Known rows, with every step that occurs
tokoz/gigez: [ 0.468  0.272 -0.104 -1.129  0.851 -0.415  0.295  0.805  2.463 -0.088
 -1.218  0.762  0.841  1.979  0.159 -0.381  0.158 -1.356 -2.743 -0.404
  0.280]
fifu/tokoz/somo: [-0.569 -1.134 -1.169 -0.365 -1.615 -0.014 -0.778 -1.116  0.393  2.007
  1.224  0.477  1.942  2.076  0.365 -0.253  0.190 -2.367 -0.372 -0.125
 -0.505]
vavovef/fifu/tokoz: [-0.514 -1.190 -0.523  0.221  2.720 -0.882  0.630 -0.552  1.467  0.651
  2.419 -2.229  0.709  0.881 -1.088  0.334  0.160 -0.886 -1.750 -1.172
 -0.171]
vavovef/somo/tokoz: [ 0.729  0.330 -0.327  0.137 -2.741  1.808  0.818  1.747  0.942 -1.794
  0.064  0.819 -0.661 -0.095 -1.668  0.205 -0.425  0.796 -0.203  0.207
 -0.389]
timo/vavovef/somo/tokoz/fifu: [ 0.508  0.442  2.298  2.072 -1.728  1.178  0.851  3.232 -0.264 -1.480
  3.230  0.463 -1.384 -1.938 -1.462  0.824  0.057  0.445  2.695  1.238
  0.433]
timo/vavovef/fifu/tokoz/somo: [-0.512 -1.201 -0.597  0.680 -1.542 -1.778  0.753 -1.288 -0.547  2.585
  1.142 -1.592  0.022 -0.588 -1.206  0.705 -0.044 -1.343  1.350  0.179
  0.476]
vavovef/fifu/tokoz/somo: [-0.677 -1.217 -0.907  0.482 -1.320 -1.749  0.784 -2.107 -0.210  3.096
  1.267 -1.742  1.369  1.480 -1.170  0.101  0.134 -2.295 -0.757 -0.965
 -0.194]
somo/tokoz: [ 0.702  0.370  0.035 -0.449 -1.770  0.339 -0.034 -0.593  2.188 -1.635
 -0.124  0.195 -1.023  0.532  0.198 -0.245 -0.129  0.772  0.282 -0.270
 -0.749]
timo/vavovef/gigez/tokoz: [ 0.742  1.113  1.587 -0.661  0.285  2.129 -1.358 -0.567  1.842 -4.446
  0.928  0.375 -1.267 -1.424  0.450  0.301 -0.623  0.917  2.107  1.037
  0.576]
pinupon/vavovef/somo/tokoz/fifu: [-0.037  0.615  1.991  1.704 -1.949  0.449  0.870  2.613 -0.281 -1.307
  4.546  0.186 -0.084 -0.130 -1.347  0.377  0.552 -0.640  2.696  0.112
 -1.755]
timo/tokoz/gigez: [ 0.675 -0.874 -0.861 -1.080  0.584 -0.773 -0.164 -0.542  2.435  0.795
 -0.680  0.814 -1.979 -0.024  0.114 -0.834  0.286 -1.145 -2.472 -0.495
  0.459]
tokoz/timo: [ 0.502  0.260 -0.021  0.051  1.422 -0.111 -0.444  0.117 -1.649  0.337
 -2.909  0.640  0.843  1.296  0.381 -0.324  0.294 -0.858 -0.620 -0.538
 -0.414]
tokoz/timo/vavovef: [ 0.636  0.126  0.216  0.302  1.271 -0.118 -0.347  1.011 -1.973 -0.059
 -3.022  0.723 -0.643 -0.815  0.254  0.348  0.136  0.054  1.411  0.722
  0.260]
timo/vavovef/fifu/tokoz/gigez/vabidu: [-0.495 -0.623 -2.572 -0.743  0.998 -1.111  1.336 -0.250  1.288  1.908
  1.622 -1.500 -0.154 -1.099  0.313  0.038 -0.491  4.702 -1.762  0.330
  0.843]
timo/vavovef/fifu: [ 0.751  0.131  0.818  0.552  1.741 -1.371  1.234  0.319  1.213 -1.324
 -0.079 -1.705 -1.751 -1.057 -1.167  1.134 -0.295  0.222  0.772 -0.112
  0.747]
fifu/tokoz/gigez: [-0.698 -1.253 -1.002 -1.283  1.690 -0.207 -0.309  0.690  2.384  1.492
  1.126  0.344  1.825  1.829  0.218 -0.627  0.400 -1.676 -3.098 -0.272
  0.050]
gigez/vabidu: [ 0.914  1.056 -2.071 -0.858  0.612  1.140 -0.120 -0.470  2.130 -2.205
  0.454  0.492 -0.049  1.249  2.200 -0.483 -0.630  4.794 -1.541 -0.099
 -0.567]
vabidu/gigez: [-1.073  0.235 -0.102 -0.718  0.049 -1.058  0.307  0.245  2.269 -2.156
  0.017  0.649  0.081  0.316  0.911  0.157 -0.176 -1.337 -1.936 -0.328
  2.140]
timo/vavovef: [ 0.936  0.160  0.492 -0.273  1.468  0.350 -0.202  1.193  1.880 -2.350
 -0.072  0.445 -1.252 -0.616  0.372  0.634 -0.195  0.328  1.055  0.768
  0.398]
fifu/tokoz/timo/vavovef/somo: [-0.512 -1.383 -0.987  0.586  1.205  1.622  0.012  3.217 -3.327  1.366
 -0.370  1.038  0.885 -1.616 -1.471  0.651  0.155 -0.178  0.659  1.247
  0.410]
pinupon/tokoz: [-0.472 -0.667  0.448 -0.805  2.195 -0.556 -0.248 -0.356  2.090  3.842
  0.486 -1.012 -0.068  1.302  0.533 -0.166  0.459 -1.044 -1.203 -0.565
 -1.853]
vavovef/gigez/tokoz: [ 0.642  1.130  1.162 -0.764  0.353  2.175 -1.475 -1.348  2.100 -3.864
  0.930  0.211  0.089  0.629  0.528 -0.186 -0.531  0.013 -0.059 -0.177
 -0.153]
vavovef/somo/tokoz/timo: [ 0.539  0.404 -0.583  0.654 -2.888  1.284  0.686  1.448 -2.991  0.506
 -2.739  1.114  0.008 -0.329 -1.770 -0.166 -0.023  0.559  0.276  0.160
 -0.543]
vabidu/gigez/tokoz: [-0.873  1.405  1.404 -1.107 -0.853 -1.272  0.197 -1.255  1.994 -3.817
  0.887  0.330 -0.224  0.066  2.922 -0.229 -0.509 -0.483 -2.239 -0.089
  1.877]
fifu/tokoz: [-0.371 -1.166 -0.855 -0.630  2.343  0.731 -0.682  0.290  2.179 -0.428
  2.305  0.020  1.281  1.331  0.389 -0.084  0.161 -0.835 -1.461 -0.282
 -0.610]
somo/tokoz/fifu: [ 0.307  0.638  2.195  1.444 -0.673 -0.293 -0.197  0.006  1.459 -0.963
  3.100 -0.379 -0.400  0.830  0.495 -0.281  0.478 -0.475  1.008 -0.408
 -0.617]

Rows
[ 0.275  1.268  3.494  1.136  1.403  1.674 -1.499 -0.768  1.365 -3.233
  4.199 -0.279  0.841  0.933  0.940 -0.235  0.090 -1.244  0.702 -0.358
  0.017] | vavovef/gigez/tokoz/fifu
[-1.231  1.546  3.417  0.913  0.177 -1.942  0.251 -0.566  1.307 -3.136
  4.155 -0.145  0.426  0.336  3.247 -0.506  0.119 -1.903 -1.570 -0.271
  2.017] | vabidu/gigez/tokoz/fifu
[ 0.572  0.700 -2.249 -0.052  0.140  2.674 -1.390 -0.163 -1.953 -0.504
 -2.270  1.159 -0.410 -1.854  0.148  0.017 -0.673  5.477  2.451  0.915
  0.392] | tokoz/timo/vavovef/gigez/vabidu
[-0.529 -0.783  0.586 -0.106  2.100 -1.164 -0.307  0.285 -2.040  5.721
 -2.515 -0.542 -0.823 -1.058  0.439  0.011  0.631 -0.316  1.414  0.454
 -1.210] | pinupon/tokoz/timo/vavovef
[-0.755 -1.442 -1.019  0.209  1.918  2.065 -1.940  0.708 -1.862  1.309
 -0.477  0.613  0.779 -1.639 -1.477  0.529  0.226 -0.354  2.426  0.717
  0.386] | fifu/tokoz/timo/vavovef/gigez
[-1.133  1.147  1.741  0.543 -0.744 -3.549  1.676 -1.586 -2.722 -0.825
 -2.028 -1.433 -1.542 -2.760  1.214  0.364 -0.410  0.045  0.009  0.127
  2.891] | vabidu/gigez/tokoz/timo/vavovef/fifu
[-1.203  1.303  1.072 -0.483 -0.995 -1.819  0.043 -1.548 -1.870 -1.508
 -2.059  0.565  0.412 -0.179  2.868 -0.760 -0.099 -0.837 -1.849 -0.211
  1.746] | vabidu/gigez/tokoz/timo
[ 0.598  1.013 -2.712 -1.005 -4.315  1.743  1.304  1.163  0.944 -0.167
 -0.623  1.381 -0.113  0.093 -0.173 -0.593 -0.856  5.419 -2.266  0.553
 -0.062] | vavovef/somo/tokoz/gigez/vabidu
[-0.480 -1.290 -0.708  0.068  2.171  0.142 -0.860  0.706 -2.046  1.423
 -0.679  0.399  0.465 -1.054  0.345  0.200  0.476 -0.142  1.099  0.777
  0.109] | fifu/tokoz/timo/vavovef
[-0.329 -1.395 -0.160  0.355  2.576 -1.044  0.802  0.329  1.191  0.262
  2.347 -2.037 -0.628 -1.184 -1.150  0.946 -0.016  0.043  0.318  0.009
  0.485] | timo/vavovef/fifu/tokoz
[ 0.474  0.381 -0.115  0.204 -1.894 -0.221 -0.274 -0.925 -1.668  0.616
 -2.990  0.533 -0.413  0.327  0.085 -0.519  0.194  0.565  0.676 -0.383
 -0.884] | somo/tokoz/timo
[-0.911 -1.026 -0.502 -0.082  2.350 -1.670  0.816 -0.231  1.227  0.450
  3.601 -2.287  0.664  0.595 -1.049  0.573  0.574 -0.942  0.287 -1.101
 -1.718] | pinupon/vavovef/fifu/tokoz
[ 0.672  0.102 -0.025  0.843  0.245  1.354  0.586  3.333 -3.293 -0.296
 -2.834  1.390 -0.207 -1.480 -1.488  0.711 -0.094  0.012  1.022  1.179
  0.776] | tokoz/timo/vavovef/somo
[ 0.592  1.067 -2.357 -1.437 -3.397  0.203  0.536 -1.112  2.245  0.018
 -0.902  0.775 -0.552  0.700  1.616 -1.104 -0.574  5.437 -1.861  0.083
 -0.427] | somo/tokoz/gigez/vabidu
[ 0.628  1.429  1.196 -0.550 -3.387 -0.418 -0.361 -2.584  0.276 -1.350
 -0.251  0.556  0.513  2.030  2.351 -0.682 -0.307 -1.341 -0.407  0.065
 -0.506] | gigez/tokoz/somo
[-0.739 -1.212 -0.764  0.774  2.653 -1.510  0.483 -0.962 -2.342  3.056
 -0.496 -1.948  1.467  0.618 -1.029  0.036  0.493 -1.051 -1.291 -1.278
 -0.326] | vavovef/fifu/tokoz/timo
[ 0.385 -0.023 -0.064  0.371  1.021  1.745 -1.419  0.646 -1.889 -0.389
 -2.898  1.001 -0.230 -1.532 -1.594  0.535 -0.053 -0.034  2.942  0.609
  0.629] | tokoz/timo/vavovef/gigez
[ 0.570  0.100  0.576  1.136  1.601 -1.906  1.133  0.080 -2.536  1.010
 -2.892 -1.440 -0.994 -1.289 -1.088  0.725  0.086  0.026  1.258 -0.158
  0.652] | tokoz/timo/vavovef/fifu
[ 0.118  0.455 -0.495  0.383 -3.112  0.586  0.776  1.712 -3.360  0.226
 -1.576  0.989 -0.182 -0.647 -1.738  0.186  0.275  0.514  2.334  0.223
 -1.997] | pinupon/vavovef/somo/tokoz/timo
[-1.215 -1.210 -0.716 -0.733  1.707 -2.560  1.261  0.106  1.363  2.359
  2.452 -1.798  1.288  0.974 -1.280  0.135  0.597 -1.891 -1.297 -1.106
 -1.056] | pinupon/vavovef/fifu/tokoz/gigez
[-0.687 -0.692  0.247 -0.314  2.030 -1.130 -0.427 -0.693 -1.758  6.207
 -2.375 -0.730  0.549  0.944  0.433 -0.523  0.817 -1.232 -0.715 -0.776
 -1.886] | pinupon/tokoz/timo
[-0.633 -1.149 -1.057 -0.061  2.349  0.209 -0.929 -0.009 -1.686  1.986
 -0.576  0.305  1.944  1.097  0.426 -0.377  0.629 -1.182 -0.943 -0.450
 -0.585] | fifu/tokoz/timo
[ 0.892  0.208  0.026  0.163 -2.849  1.779  0.869  2.520  0.605 -2.140
 -0.022  0.993 -2.095 -2.182 -1.719  0.850 -0.616  1.702  1.863  1.407
  0.317] | timo/vavovef/somo/tokoz
[ 0.358  1.168  1.082 -0.227  0.248  1.703 -1.663 -1.768 -1.761 -1.713
 -1.876  0.490  0.707  0.443  0.475 -0.557 -0.153 -0.227  0.407 -0.253
 -0.241] | vavovef/gigez/tokoz/timo
[ 0.400  1.214  0.875 -0.446 -3.655  1.471 -1.497 -2.827  0.340 -1.570
 -0.195  0.711  0.814  1.310  0.445 -0.497 -0.507 -1.471  0.954 -0.034
 -0.232] | vavovef/gigez/tokoz/somo
[ 0.783 -0.670 -1.063  0.003 -2.641 -0.520 -0.537 -2.281  0.427  1.343
 -0.607  0.925 -1.966  0.214  0.269 -0.562  0.023 -1.729  0.186 -0.303
 -0.240] | timo/tokoz/somo
